What can hang from each mark:
j584: j703
j458: j570
j318: j347
j570: j237 j619
j560: j584 j703
j237: j347 j560 j570
j703: j237 j318

Each row was made from one small tree. Brackets hold a mark, then the marks that hang from it, in the order of their numbers. Every link used is in the known rows. Write each row's tree.
Known rows:
(j560 j584 (j703 j318)): [ 19.7 -51.1 -11.7  34.4 -16.6   9.1   8.4 -11.6 -25.6   0.4   2.9  -4.9
  16.1 -11.6 -38.0   7.8   7.8   2.1  26.5  40.9   1.4  25.6   5.2]
(j560 (j584 j703)): [ 25.3 -18.3   7.9  49.3 -10.6  -4.7   8.6 -10.3   3.3 -23.5  -2.7  -3.7
  19.6   1.6 -40.9   4.7  16.8  13.8  -4.4  34.7  -2.9  15.2  -9.9]
(j703 j237): [-16.4 -30.8  15.2   2.8   0.8  -5.9  -0.1 -19.1  -2.3  -9.1 -14.3 -13.1
  18.8  14.5   3.9 -44.0  -3.4  13.6   5.6   3.2 -32.0 -20.1   0.2]
(j237 j347 (j560 j584 j703)): [ 39.4  10.2 -15.5  12.2 -26.4  -3.0  15.9  -9.2  27.8  34.2 -18.6  20.3
  12.7 -25.1 -56.3  18.4 -12.1 -18.9  22.9  34.1  18.7   2.1  15.7]
(j560 j584 j703): [ 26.8 -46.1 -18.4  26.6 -13.5   9.5  18.9 -41.6  14.6   3.3  -1.7   1.4
  23.3 -16.2 -49.7  10.3   9.8  -2.7  25.9  52.6  -2.8  19.4  17.7]
(j237 j347 (j560 (j584 j703)) j570): [ 25.6  48.8 -20.2  13.2  -4.4  -9.9   9.7  10.1  33.3  27.3 -17.0  17.8
   4.2 -16.8 -26.4  26.9  -5.2   5.4  -9.6  -2.1  52.7  35.4  -0.8]
(j703 (j237 (j570 j619)) (j318 j347)): [-44.7   5.3   4.5 -18.8  27.4   4.3 -20.5  32.4 -39.1 -23.5  24.9   3.1
 -22.5  29.0  55.3 -28.9  -3.9  11.4 -22.1 -21.9 -10.3  17.4  -4.8]
(j584 (j703 j237 (j318 j347))): [ 17.4  -5.5  26.4  16.8   8.9 -12.0 -15.0  37.0 -44.0 -25.5 -10.3  -6.1
   2.9  30.3  35.5 -38.8 -10.7   6.4 -19.5 -27.5 -37.7 -18.7 -36.2]
(j703 (j318 j347)): [-13.0  -4.5  17.4  11.4  16.7 -15.3  -8.4  41.7 -54.5  -4.8 -17.1  11.3
  -1.9   9.1  -1.7 -11.1 -16.1  -3.1   3.5  -8.4 -26.5 -20.6  -3.4]
(j458 (j570 j237)): [ -0.7 -22.0   2.6 -22.4   1.7  20.2   8.4 -32.4  26.0   5.3 -14.3 -10.0
  -2.9  -7.1  19.3   3.9  24.7  -3.0  13.0 -37.7 -16.5  -7.4   4.0]
(j237 j570): [-15.2  -5.8 -15.8 -16.1  24.0  -8.4   7.7 -22.4  10.6  13.6 -15.0  -4.5
  13.9   0.6 -18.5  13.5   1.5  15.4   5.1 -14.0   1.4   8.1  15.4]
(j703 (j237 j570)): [-25.7 -18.7  -5.1 -13.1  15.1  -2.6   2.7 -23.8   9.7   1.6 -12.8 -13.6
  15.6  11.2  22.5 -34.9  -1.6  23.9  -1.2 -14.9  -5.8   9.9   4.1]
(j458 (j570 (j237 j347 (j560 j584)))): [  7.5   9.0  -1.8  -9.2 -15.9  20.7  11.5 -15.6  36.7  18.6 -17.8   6.0
  -8.9 -22.2  10.2  10.3  18.9  -8.5  12.1 -21.1  19.9  12.6   4.8]
(j237 (j560 j584) j570): [-16.9  26.2 -22.0  19.9   8.1  -2.9  21.8   4.4  33.8  13.4 -14.6  -1.6
  -2.6 -29.2 -40.5  22.0   0.5  -6.9   6.3   7.5  34.4  37.0  12.4]
(j570 (j237 j347 (j560 j584)) j619): [-10.2  26.8   1.7  -4.0 -14.9  10.8  -0.7 -10.1  21.9 -16.8  40.6   4.4
 -24.8 -25.0  10.2  42.6   3.5 -29.6  -7.0  40.0  22.0 -32.1  13.1]
(j570 j619): [-17.2 -12.5  14.7 -16.1   8.4   0.0 -10.4 -21.5   0.5 -32.0  40.2  -5.1
  -5.7  20.0 -49.4  26.9  19.3  -7.6  -2.9  24.1 -44.2 -25.6  17.0]
(j570 (j237 j347) j619): [ -8.3   1.0   5.8 -34.4  -1.4   4.5 -11.7 -30.3   4.1 -14.0  38.9   1.3
 -12.4   0.1  27.9  34.1   2.5 -10.6  -8.3  24.0  -3.2 -54.5  15.7]
(j237 j347): [ 13.6  -6.7   7.0 -10.9  -6.8 -19.3  -2.9 -15.5  -4.3  21.6 -23.8  17.7
  24.9   8.0 -29.5   1.2  -9.0  15.0  10.8  10.4  -7.7 -27.1  15.0]
(j237 j347 (j570 j619)): [ -9.8  17.3 -16.1 -45.3  15.4  -4.7 -12.3 -24.7  12.5  11.5  27.2  18.6
  -0.8  18.6 -16.0  36.4   7.5  19.5 -11.2   0.9  15.3  10.1  25.2]
(j237 j347 j570): [  1.6   9.7 -20.0 -28.2  12.7 -13.8  -0.1 -21.6   8.5  37.9 -19.4  18.7
  18.7   5.2  -7.9  14.3  -7.8  27.5   1.7 -11.7  25.3   9.9  20.1]

Write each row's tree:
[ 10.7 -29.2  17.4  56.8 -17.3  -0.3  -2.3  13.7 -28.5 -32.4   2.9 -15.0
  14.3   9.6  -2.2 -27.4  15.0  23.8  -9.4  22.8  -0.3  26.3 -25.8]  (j560 (j584 (j703 j237 j318)))
[ 30.6 -15.1  24.9  10.8 -10.5 -13.9 -19.6  22.1 -43.8  -9.4  -8.2 -10.1
  16.3  31.1  22.5 -32.1  -5.5  23.8 -15.3 -22.6 -20.1 -16.4 -34.6]  (j584 (j703 (j237 j347) j318))
[-21.1  18.6   8.5 -19.6   4.8   7.9   1.2  -9.8  19.1 -25.0  38.2 -18.2
 -29.3 -18.0   6.7  41.0   1.7 -45.6  -3.5  12.6 -18.1 -61.9   7.8]  (j570 (j237 j560) j619)
[ 31.9   8.5  25.9  12.7 -12.5 -15.4 -15.1  38.7 -31.7  -3.1 -12.9 -11.1
   6.4  19.0  11.1 -27.0 -10.9   4.4 -12.6 -30.0 -17.2 -21.4 -38.0]  (j584 (j703 (j237 j347 j560) j318))
[  6.6  22.6   2.0  -9.7  -6.8 -10.6   9.5  -2.6  14.1  24.3 -25.2   0.8
  -1.7 -32.7  22.5  15.5 -25.7 -23.2  11.4   0.3  13.7 -63.0   4.6]  (j570 (j237 j347 j560))
[  7.4 -39.9  -8.5  30.5  -8.9  12.9   4.1   2.5 -25.0  -8.9  -0.1   7.5
   6.5  -2.7  18.0 -33.7  -3.9   2.5  13.0  34.4  -1.2  31.1  -2.2]  (j560 j584 (j703 j237 (j318 j347)))
[  3.0  18.4  -2.5  14.5 -18.2  -3.6  15.3  -4.0  18.9  17.2 -18.6   4.1
  -0.2 -39.5  18.2  15.4 -16.6 -19.5  10.4  25.6  34.6 -33.0   5.9]  (j570 (j237 j347 (j560 j584)))
[ -1.7  19.2   5.5 -43.8  -7.2  24.9  -4.2 -18.5  38.6  -0.5  24.3   5.3
 -27.7  -1.6   6.6  31.7  26.2 -22.6   0.0 -29.8  -8.7 -11.2   9.5]  (j458 (j570 (j237 j347 j560) j619))
[-36.8  -0.6   0.8  -4.5  27.3  -5.1 -10.1  35.0 -40.9  -3.2 -12.9   3.9
  -7.2  17.8  60.6 -46.0 -16.8  18.1 -11.4 -31.2  -1.1  17.3  -9.8]  (j703 (j237 j570) (j318 j347))
[  3.6  46.4 -19.0 -23.6   8.0 -16.0   6.9   4.6  27.8  45.7 -28.4  16.1
   3.1 -11.9 -26.4  25.2 -19.2  -2.7   5.0 -23.4  30.0   1.1  15.0]  (j237 j347 j560 j570)
[  8.2 -44.0 -30.9  12.2  -6.7  18.3  16.5 -47.1  26.1   4.5   2.1  -5.8
  18.4 -10.4   0.4 -17.4   9.7  15.9  14.0  34.1  15.7  49.2  12.4]  (j560 j584 (j703 (j237 j570)))
[-20.8  29.5  -4.7 -31.5   3.0  -0.9  -6.9  -5.8  26.3   8.1  14.3   3.6
  -8.5  10.7  10.4  -9.5  -5.0   4.2 -13.2 -10.9   8.4   2.3   8.4]  (j703 (j237 j347 j560 (j570 j619)))
[ 10.8   4.1   9.6   4.7  21.7  -8.4 -14.3  33.4 -34.7 -15.4  -8.6  -5.2
  -1.1  28.5  48.8 -30.7  -8.7  15.0 -24.4 -41.2 -16.2   5.5 -33.7]  (j584 (j703 (j237 j570) (j318 j347)))
[-25.8  15.2  23.1  12.8   8.2 -12.0  -6.4  59.6 -38.2  -7.6 -20.8   1.6
 -15.6   5.8  30.4 -50.2 -27.0 -16.7  -1.6 -23.4 -23.4 -19.9 -18.6]  (j703 (j237 j560) (j318 j347))
[-42.0   9.7   7.2 -12.5   8.1   2.7 -14.3  32.6 -21.6 -14.8  26.0 -22.1
 -22.5  13.5  17.6 -16.4   0.7  -2.5 -12.1 -26.9  -3.9  11.4 -10.4]  (j703 (j237 j560 (j570 j619)) j318)
[ 15.1   5.7  -7.9  28.9  -7.0   1.9  15.4  27.5  -3.8   9.3 -13.4   8.6
  -6.8 -25.6 -40.1  10.3 -13.3 -36.1  21.1  20.9  -1.1   5.6   2.3]  (j237 (j560 j584 (j703 (j318 j347))))
[-11.4   8.4   7.7 -35.5   0.7  29.6   0.2 -19.0  40.6 -14.4  28.0  -9.8
 -31.3  -5.2  -0.5  30.8  33.2 -30.1   1.2 -31.6 -23.4 -11.5   6.1]  (j458 (j570 (j237 j560) j619))
[ 23.2  -4.3   7.5  -2.1   1.8 -10.8 -18.4  18.8 -34.7   0.3  -7.0  -8.8
  11.9  29.6  35.6 -24.3  -4.1  33.2 -20.7 -37.2   0.5   5.3 -31.6]  (j584 (j703 (j237 j347 j570) j318))
[ 20.5 -25.2  27.6  19.1  -3.0  -9.3 -14.4  21.8 -42.3 -23.9  -4.2 -24.6
  12.0  27.3  16.0 -32.9   1.2  15.1 -13.0 -23.4 -35.3 -17.2 -37.9]  (j584 (j703 j237 j318))
[-20.2 -12.2   0.1 -14.8   1.7  -8.1 -16.3  16.7 -41.5  16.9 -10.7  -2.7
   9.1  19.7  45.3 -37.1 -10.8  38.4  -4.3 -26.3  19.5  18.5  -7.2]  (j703 (j237 j347 j570) j318)
[ -0.8  18.3 -34.6 -10.6   6.8  18.7  13.1 -20.2  47.1   0.0  35.5  -2.4
 -18.8 -20.4 -49.9  52.1  14.8 -27.2   4.5  21.8  19.0  40.1  21.7]  (j237 (j560 j584 j703) (j570 j619))
[ 17.9 -33.8 -12.6  30.4  -4.1   7.9   7.9   4.6 -26.8  -0.8  -1.8  14.7
   5.6 -10.9 -18.6   1.5  -2.4  -6.8  19.3  37.8  -0.7  25.9   6.9]  (j560 j584 (j703 (j318 j347)))
[ 13.1 -37.9 -22.9 -28.3  11.2   6.8   8.2 -46.7  18.2  16.7  -9.1 -12.3
  19.2   3.1   7.7 -16.6  -4.2   5.0  16.0  -6.0 -18.4   3.8   9.7]  (j560 (j703 (j237 j570)))
[-27.5 -13.9  22.6   9.4  12.1  -8.3 -12.6  39.2 -53.9 -14.4 -14.9   3.1
  -3.4  19.6  44.5 -57.0 -18.1   6.7  -3.8 -14.2 -28.3 -13.4 -13.7]  (j703 j237 (j318 j347))
[ 34.4  28.7  11.5  37.7 -26.4 -13.3   1.6  36.4  -7.0  11.4 -16.4  13.9
   5.1  -9.9 -40.4  11.8  -8.1  -4.3  -1.7  12.1  22.3   3.8 -14.4]  (j237 j347 (j560 (j584 (j703 j318))))
[ -8.6   6.2   0.1  25.6  -7.1   1.7  21.9  -4.8  21.4  -1.1 -13.8 -14.2
  -4.4 -45.5  11.1  12.6  -9.6 -29.0  12.0  24.5  16.8 -33.5   2.9]  (j570 (j237 (j560 j584)))
[-13.5 -14.4   7.1 -39.9   3.6  31.8  -3.8 -35.5  27.1 -20.2  32.3 -10.2
 -21.9   8.4  11.7  24.5  39.5 -10.6   0.2 -24.6 -27.6  -5.7   9.5]  (j458 (j570 j237 j619))
[-11.3  48.4 -20.8  -8.8  -2.9   2.0   2.2   0.1  35.3   9.5  27.4  21.6
 -15.4 -10.9 -39.2  44.0   7.7  -2.6 -10.5  22.4  48.0  38.5  23.0]  (j237 j347 (j560 j584) (j570 j619))
[ 15.3 -25.1  11.1  50.0 -14.7  -0.2   5.6 -12.3   4.4 -29.8   0.1  -8.3
  18.6   6.9 -12.0 -23.8  16.3  20.3  -9.1  31.3  -3.6  19.9 -16.9]  (j560 (j584 (j703 j237)))
[ -8.6  52.4 -15.4 -41.2   9.6  -5.9  -5.2   1.6  31.1  19.8  18.5  16.9
 -15.9   0.0 -33.5  44.8  -3.2 -10.8  -8.5 -11.3  20.7   2.3  19.7]  (j237 j347 j560 (j570 j619))
